Each row comes from the steps of one walk. Every step used is in the known rows, and no mark comes twice. Write the walk behind each row, first mark first.
In the rows, zero is written as 128.
Known rows
E M S N: [142 131 118 125 122 152 161 189 123 129 126 144  90 147 116  85 142 133
 144 118 137 127  59]
B W S: [158 127 118  89 109 157 106 162 167 132 152 182 100 163  88 115 113 141
 146 163 106 137 116]
B W S M: [167 116 132 118 107 152 111 173 141 141 155 157  91 146  95 135 129 158
 178 167 103 153 142]
W N: [158 142 134  76  90 103 128 133 155 122 122 172 105 175 104 129 108 121
 135 124 100 106  97]
N W S M T: [180 135 155 119 135 138  70 121 121 140  93 123  87 135 103 139 139 159
 146 217 125 141 123]
E M: [164  95 123  70 127 115 137 153 142 144 131 143 125 138 102  92 125 128
 125 135 111 122  95]
T M: [134 117 143  75  90 118 110 154 137 140 133 161 120 170  98  88 100 144
 107 120 111  74  89]
T M S E: [148 156 139 153  87 168 119 168 112 146  88 154 120 196 132  68 121 150
 107 145 132  68  74]
T M E S W: [158 155 133 147  65 137 122 141  71 180 119 163 108 213 105  84 139 148
  81 168 133  73  93]
N W S E: [178 141 111 119  99 167  72 145 135 109  75 175 118 232 112 102 140 133
 100 198 123 110 115]
T M E: [114 142 156 114  86 121 114 133 118 173 139 152 109 206 119  74 105 142
  93 139 101  66  97]
M E S W: [165 146 133 145  74 138 132 136  88 171 113 166 112 205 109  95 139 121
  80 176 133  96  96]
T M E S: [148 145 126 130  94 120 124 132 106 172 160 166 104 195 109  79 111 150
  93 148 125  73  95]
N W S M E: [153 142 140 146 107 144  91 141 100 153 133 150  87 204 133 111 147 158
 127 207 107 121 136]
S E: [155 122 140 109  88 139 121 141 144 130  79 157 137 213 106  98 113 110
  91 144 114  90 105]
W N S M E: [162 155 155 156  82 122 152 119 117 163 121 144  78 196 143 129 138 143
 111 153 100 127 128]
N W: [134 109 139  73 108 130  98 145 137 111 127 170 118 169 105  98 125 118
  63 153 120 103  98]
T M S: [129 141 144 111  91 143 122 175 122 144 138 161 109 148 131  73 107 157
 122 132 126  74  63]
W S E M T: [215 146 118 128 145 149 100 112 139 165  52 112 119 163  97 113 132 142
 159 209 126 139 106]
W S N: [151 138 122  97  84 142 118 172 156 102 117 172  86 201  93 112 111 130
 158 137 121 113  87]

Write each row's walk
[159 120 150  99  63 153 130 159 123 136  81 166 118 180 116  94 131 118
  47 154 134 102  94]
N S W
[136 144 117 150 103 139 125 139 104 118 141 174  78 220  97  94 149 121
  54 157 142 108  87]
M E S N W
[154 136 127 127 103 121 133 128 123 164 157 170 108 182 112  92 111 124
  83 161 125  95  93]
M E S
[160 143 146 142  94 137 114 146 116 172 135 142  97 196 130 113 123 155
 169 184  97 115 128]
W S M E
[189 128 144 123 149 130 122 102 136 167  54 101 128 153  97 105 134 120
 115 182 124 128 101]
S E M T
[214 160 128 146 134 135 135  83 142 161  36 112 100 168 111 127 148 130
  99 178 127 149 104]
W N S E M T
[185 155 125 131  74 141 135 124 153 118  65 170 109 227 122 119 127 118
  79 141 114 113 109]
W N S E
[162 142 129 107  97 147 138 138 172 124 135 184  83 165  98 129 129 127
  85 129 107 151 113]
B W N S
[190 150 170 132 115 115 132  98 136 152  83 118  75 126 115 157 128 144
 124 161 116 141 118]
W N S M T
[169 145 130  90  82 120 137 133 162 119 112 178  96 174 117 126 115 124
  90 126 114 117  96]
W N S
[180 131 143 116  81 119 147 141 135 131 115 154  88 165 125 142 130 144
 124 132 108 134 125]
W N S M
[131 123 169 136  97 118 136 138 113 172 138 131 105 184 129 106 122 135
 119 153  95 102 124]
S M E
[168 131 142 132  96 144 145 147 144 133 142 159  75 151 106 149 144 146
 116 134 103 166 140]
B W N S M
[158 183 138 137  54 148 125 166  88 144  91 166  94 179 127 101 143 156
 144 141 127  83  69]
T M S W N
[171 138 115 131 101 176 101 156 157 132 104 176 114 212  91 115 125 136
 134 177 110 136 127]
B W S E
[175 186 120 156  55 120 127 121  74 172 112 172  89 229 105 111 151 150
 117 161 122  87  98]
T M E S W N
[190 109 114 123 112 152 146 144 140 143  76 141 129 193 122  85 143 124
  68 154 128 128 108]
N S E M
[150 119 107 111 104 138 120 157 123  86 134 183  85 186  80 109 141 122
  68 137 151 117  85]
E S N W
[181 179 121 150  66 118 139 117  89 165 110 174  93 218 108 122 151 127
 109 173 122 109 101]
M E S W N
[190 119 155 127 137 108 124 113 122 161 123 121  98 101  91 140 115 145
 134 177 137 130 111]
E S M T
[202 126  86 120 125 160  90 148 124 124  82 154 121 208 109  94 163 143
 121 205 124 139 122]
N W S E M
[140 124 167 150  90 137 146 139 118 173 129 135  96 185 146  99 127 137
  77 156 109 112 123]
N S M E
[167 152 141  94  61 119 125 143 118 130  83 169 108 199  99 132 137 117
 128 142 108 106  99]
S W N
[180 149 166 147 129 137 135 102 147 154 109 123  65 117  96 165 141 147
 120 165 114 177 136]
B W N S M T
[186 163 117 132  92 145 152 167  93 151  93 151 100 149 128 108 169 140
 159 154 128 135  74]
E M S W N
